What can hang from each mark
K_777: K_385 K_833
K_306: K_385 K_855
K_385: K_293 K_306 K_777
K_833: K_777
K_935: K_293
K_449: K_293
K_293: K_385 K_449 K_935

Each row was made from one small tree. Brackets hold a mark, then the marks that hang from it, in the order of their numbers. Every link used is in the known rows. Write each row's tree.
Known rows
(K_306 K_385): [ 0.031 -0.693 -0.199  0.195 -1.319  4.319 -0.150  0.215 -1.766 -3.306
 -1.172  2.196  3.575 -0.569  0.120  0.865  0.468  1.799  0.678 -3.113]
(K_449 K_293): [ 0.651 -2.724 -0.248  1.335 -0.481  5.644  0.093 -0.296  1.162 -2.277
 -0.101  0.915  1.195  0.291 -1.273  2.273  0.352  1.706  2.060 -3.428]
(K_293 (K_385 K_777) K_449 K_935): [ 3.008 -6.983  1.289 -3.540 -1.136  1.598 -1.031 -0.379  1.242 -4.630
 -0.601  0.235  3.205  2.008  0.777  2.047 -0.237 -2.636  0.575 -5.465]
(K_935 K_293): [ 0.420 -2.134  0.174 -0.206 -0.462  4.120 -1.151  0.213 -0.907 -1.803
 -1.133  0.826 -0.836 -0.128 -1.130  1.566 -0.655  0.455  0.196 -3.349]
(K_777 (K_385 K_293 K_306) K_833): [ 1.028  0.021 -2.393 -1.592 -3.078  4.524 -1.385 -1.674 -3.063 -1.842
 -2.194  4.243  1.149 -2.609 -0.269  2.840  1.122  0.799 -1.613 -2.487]
(K_833 (K_777 (K_385 K_293 K_306))): [ 1.487 -0.554 -0.868 -2.618 -4.174  3.839 -0.277 -3.723 -3.093 -2.588
 -2.138  3.308  1.396 -1.303  0.515  2.236  2.712 -0.737 -0.938 -2.773]
(K_833 (K_777 (K_385 K_306))): [ 2.021 -0.630 -0.176 -0.010 -5.287  1.889  0.058 -1.896 -2.733 -3.664
 -2.058  4.162  2.630 -1.233  0.881  2.549  2.874  0.094 -0.861 -3.501]
(K_293 (K_385 K_306) K_449): [ 3.842 -3.820  0.080 -0.846 -1.728  2.316 -0.683  0.192 -0.409 -5.707
 -0.378  3.099  2.967  0.058  0.504  2.510  1.726 -2.392  0.060 -6.008]
(K_385 (K_293 K_449) (K_777 K_833)): [ 1.447 -1.932 -2.098 -1.709  0.939  4.531 -1.385 -4.700 -0.772 -1.190
 -1.771  1.010  1.306 -0.450  0.487  3.008 -0.238 -2.380 -0.480 -3.017]
(K_935 (K_293 K_385)): [ 2.249 -4.308  1.489 -2.485 -0.691  3.671 -1.550  1.928 -1.494 -3.145
 -0.756  2.190 -0.895 -0.149 -0.579  2.747 -0.940 -0.234 -0.139 -3.545]
(K_385 K_777): [ 1.097 -0.864 -0.932 -0.188 -3.114  3.254 -0.851 -2.242  0.578 -2.558
 -0.897  0.983  2.306 -1.172 -1.401  0.577  0.715  0.570  0.817 -1.336]
(K_449 (K_293 K_385)): [ 2.478 -5.060  1.230 -0.814 -0.747  5.141 -0.158  1.144  0.530 -3.717
  0.288  2.670  1.061  0.349 -0.845  3.292  0.093  1.208  1.862 -3.888]
(K_385 K_306 K_777): [ 1.954  0.398 -1.860  0.494 -5.892  3.112 -1.194 -3.098  1.189 -3.590
 -0.967  1.213  3.177 -2.096 -1.916  0.969  2.355 -0.422  0.280 -2.459]
(K_833 K_777): [ 1.561 -2.054  0.371  0.051 -1.459  3.080 -0.572 -1.897 -0.061 -2.979
 -1.740  2.975  2.229  0.966  0.707  1.546  1.154 -0.031  0.957 -3.268]
(K_385 K_293 K_306 (K_777 K_833)): [ 1.577  0.495 -3.369 -1.692 -3.786  5.404 -2.448 -4.794  0.453 -2.027
 -1.866  2.122  1.746 -2.684 -1.455  2.542  1.411 -1.315 -0.655 -2.449]
(K_306 (K_385 K_293)): [-0.748 -0.446 -0.910 -2.273 -0.365  6.411 -0.341 -1.563 -2.024 -2.096
 -1.238  1.542  2.109 -0.781 -0.128  0.721  0.570  0.784  0.440 -2.773]
(K_833 (K_777 K_385)): [ 1.270 -1.701  0.786 -0.517 -2.735  1.904  0.485 -0.987 -3.228 -2.723
 -2.069  3.954  1.868 -0.010  1.460  2.172  1.250  1.310 -0.167 -2.219]
(K_833 (K_777 (K_385 (K_306 K_855)))): [ 2.071 -0.775 -0.764  1.110 -4.512  0.994  0.354 -3.546 -3.807 -4.045
 -1.530  3.584  4.068  0.168  1.260  2.228  3.471 -0.028 -1.273 -3.771]
(K_385 K_293 (K_306 K_855) K_777): [ 1.345  0.337 -3.278 -1.435 -3.915  4.587 -1.324 -6.353 -0.312 -2.717
 -0.877 -0.086  3.077 -1.268 -1.717  0.501  2.793 -1.598 -0.447 -2.185]
(K_293 K_385 K_449 K_935): [ 2.740 -7.702  1.990 -3.076  0.768  2.308 -1.045  1.937  1.076 -5.078
 -0.635  1.272  2.739  2.877  1.061  1.699 -0.555 -1.943  0.966 -6.583]
(K_306 (K_385 (K_293 K_935) K_777) K_855): [-0.746 -2.626 -1.403 -3.730 -1.585  4.956 -0.707 -4.656 -0.761 -2.696
 -1.062 -1.447  4.294  1.243  0.171  0.231  0.826 -0.645  0.067 -3.644]
(K_833 (K_777 (K_385 K_293))): [ 0.665 -1.919  0.246 -3.145 -1.735  3.953  0.182 -2.749 -3.625 -1.465
 -2.244  3.128  0.559 -0.157  0.980  2.046  1.300  0.349 -0.438 -1.817]

Which tree is each row?
[-0.617 -3.739 -0.586 -3.736 -0.173  4.606 -1.730  0.037 -1.479 -1.051
 -2.409  2.654  0.711  0.523  0.325  2.147 -1.041  1.240 -0.887 -3.077]
(K_777 (K_385 (K_293 K_935)) K_833)
[ 0.985 -4.148 -1.621 -1.874  0.070  3.966 -1.214 -3.960  1.130 -3.713
 -0.820 -1.367  3.470  2.645  0.029  0.472  1.800 -3.604  0.090 -7.168]
(K_385 (K_293 K_449 K_935) (K_306 K_855))
[ 1.875 -7.508  1.936 -2.618 -0.439  5.017 -0.776  2.008  2.462 -4.218
  0.120  1.207  1.503  2.067 -0.604  2.971 -0.505  0.755  2.014 -5.829]
(K_449 (K_293 K_385 K_935))
[-0.001  0.092 -2.273 -2.310 -1.459  5.842 -1.196 -3.678 -2.427 -1.210
 -2.067  2.088  2.534 -2.053  0.266  2.754 -0.100  0.392 -0.805 -1.770]
(K_306 (K_385 K_293 (K_777 K_833)))
[ 0.722 -0.469 -2.289 -2.103 -1.283  5.257 -2.219 -4.025 -0.150 -0.852
 -2.024  1.861  1.010 -1.470 -0.920  2.298 -0.148 -0.173 -0.290 -1.268]
(K_385 K_293 (K_777 K_833))
[ 3.946 -1.839 -1.349 -1.562 -4.923  2.633 -2.312 -1.346 -0.115 -4.551
 -1.331  4.342  2.800 -2.409 -0.595  3.987  1.270 -0.792 -0.686 -3.455]
(K_293 (K_385 K_306 (K_777 K_833)))
[ 3.503 -5.267  0.885 -3.032 -0.675  2.110 -0.592 -1.009 -1.935 -3.480
 -0.502  0.333 -0.059 -0.080  0.430  3.755 -0.595 -2.975 -0.714 -4.064]
(K_935 (K_293 (K_385 K_777) K_449))
[ 0.225 -0.207 -2.952 -1.686 -0.655  5.047 -1.072 -5.232 -3.491 -1.471
 -1.567  1.659  3.843 -0.570  0.821  2.637  0.674  0.099 -1.160 -1.984]
(K_306 (K_385 K_293 (K_777 K_833)) K_855)
[ 0.835 -5.808  1.042 -4.455  0.559  2.918  0.300 -2.684 -2.262 -1.997
 -2.151  0.709  1.535  2.487  2.519  2.310  0.595 -2.306 -0.519 -5.242]
(K_833 (K_777 (K_385 (K_293 K_449 K_935))))
[ 0.086 -5.104  0.104 -2.943  1.793  4.933 -1.161 -1.593  1.640 -2.541
 -1.117 -1.085  1.351  2.414  0.170  0.640 -0.401 -2.415  1.017 -5.774]
(K_385 (K_293 K_449 K_935))
[ 2.959 -5.866  1.560 -2.215  1.603  2.739 -0.613  1.244 -2.280 -3.667
 -0.551  1.471 -0.560  0.700  0.806  3.536 -0.950 -2.276 -0.341 -5.334]
(K_935 (K_293 K_385 K_449))
[-0.308 -4.628  0.123 -3.431  1.976  5.167 -0.205 -1.325 -0.482 -2.958
 -1.250 -0.625  3.011  1.972  1.478  1.112 -0.105 -1.989  0.402 -6.180]
(K_306 (K_385 (K_293 K_449 K_935)))
[ 1.478 -0.831 -1.518 -1.643 -3.447  3.099 -0.037 -5.378 -4.004 -2.699
 -1.728  2.567  2.758 -0.007  0.977  2.038  3.333 -0.849 -1.453 -3.394]
(K_833 (K_777 (K_385 K_293 (K_306 K_855))))
[ 2.917 -6.724  0.166 -1.290 -2.466  4.189 -0.991 -0.390  2.007 -5.722
  0.558  0.963  3.719  2.501 -0.475  2.938  1.886 -0.703  1.170 -7.356]
(K_449 (K_293 (K_385 (K_306 K_855)) K_935))
[ 0.059 -2.698 -1.535 -2.993 -3.186  3.814 -0.927 -2.503 -1.466 -3.009
 -1.257  0.501  2.885  0.709 -0.585  0.256  2.030 -0.226 -0.979 -4.140]
(K_777 (K_385 (K_293 K_935) (K_306 K_855)))
[ 3.803 -3.164 -0.523 -1.168 -5.108  4.307 -0.480 -1.790  1.103 -4.729
  0.323  1.612  2.384 -1.945 -1.442  3.856  2.229 -0.538  0.845 -4.112]
(K_449 (K_293 (K_385 K_306 K_777)))
[ 3.464 -6.352  0.776 -2.392 -1.794  1.900 -1.217  1.012  1.544 -6.003
 -0.480  1.540  3.606  1.750  0.725  2.102  1.053 -3.118  0.491 -7.914]
(K_293 (K_385 K_306) K_449 K_935)
[ 2.262 -2.043 -0.639 -2.471 -2.073  2.697  0.538 -4.557 -3.736 -2.841
 -2.004  2.416  1.880 -0.330  1.964  3.158  2.649 -2.628 -1.423 -4.802]
(K_833 (K_777 (K_385 (K_293 K_449) K_306)))
[ 3.081 -3.184 -0.338 -1.907 -2.235  3.022 -1.962 -0.454 -0.667 -3.517
 -1.290  4.331  2.033 -1.127  0.156  3.536 -0.368  0.276  0.088 -2.256]
(K_293 (K_385 (K_777 K_833)))
[ 3.518 -1.891 -0.695 -2.033 -5.889  2.728 -1.519 -1.423  0.313 -4.924
 -0.551  2.804  3.085 -2.016 -1.296  1.953  2.056 -0.960  0.086 -2.956]
(K_293 (K_385 K_306 K_777))
[ 2.820 -6.445  0.741 -2.186 -3.173  4.873 -0.949  1.190  3.084 -5.489
  0.255  1.619  2.277  0.911 -0.836  3.174  1.142 -0.268  1.555 -7.130]
(K_449 (K_293 (K_385 K_306) K_935))
[ 2.611 -5.247  0.090 -2.053 -3.037  2.508 -2.025  0.372  1.163 -6.147
 -0.336  2.089  4.342  1.941 -0.271  0.984  1.636 -1.259  0.428 -6.390]
(K_293 (K_385 (K_306 K_855)) K_935)
[ 1.304 -0.241 -2.288  1.930 -3.147  1.823 -0.902 -1.419 -3.716 -3.290
 -1.581  4.346  3.732 -0.747  0.500  2.922  1.901  1.262 -1.842 -3.011]
(K_777 (K_385 (K_306 K_855)) K_833)
[ 2.313  0.192 -2.808  0.922 -4.617  3.155 -2.204 -2.936  0.762 -3.149
 -1.749  2.838  3.151 -2.435 -0.971  2.908  1.490 -0.319 -0.370 -3.080]
(K_385 K_306 (K_777 K_833))
[ 1.218 -1.345 -1.465 -1.617 -2.105  3.727  0.328 -2.751 -3.070 -2.715
 -1.311  1.634  1.647 -1.205  0.082  1.747  1.923 -1.529 -1.325 -3.949]
(K_777 (K_385 (K_293 K_449) K_306))
[ 1.586 -3.353 -1.753 -3.512 -2.611  4.146 -1.533 -4.863  2.447 -3.169
 -1.169 -2.018  2.732  0.318 -0.622  1.099  1.605 -4.215 -0.071 -5.479]
(K_385 (K_293 K_449 K_935) K_306 K_777)
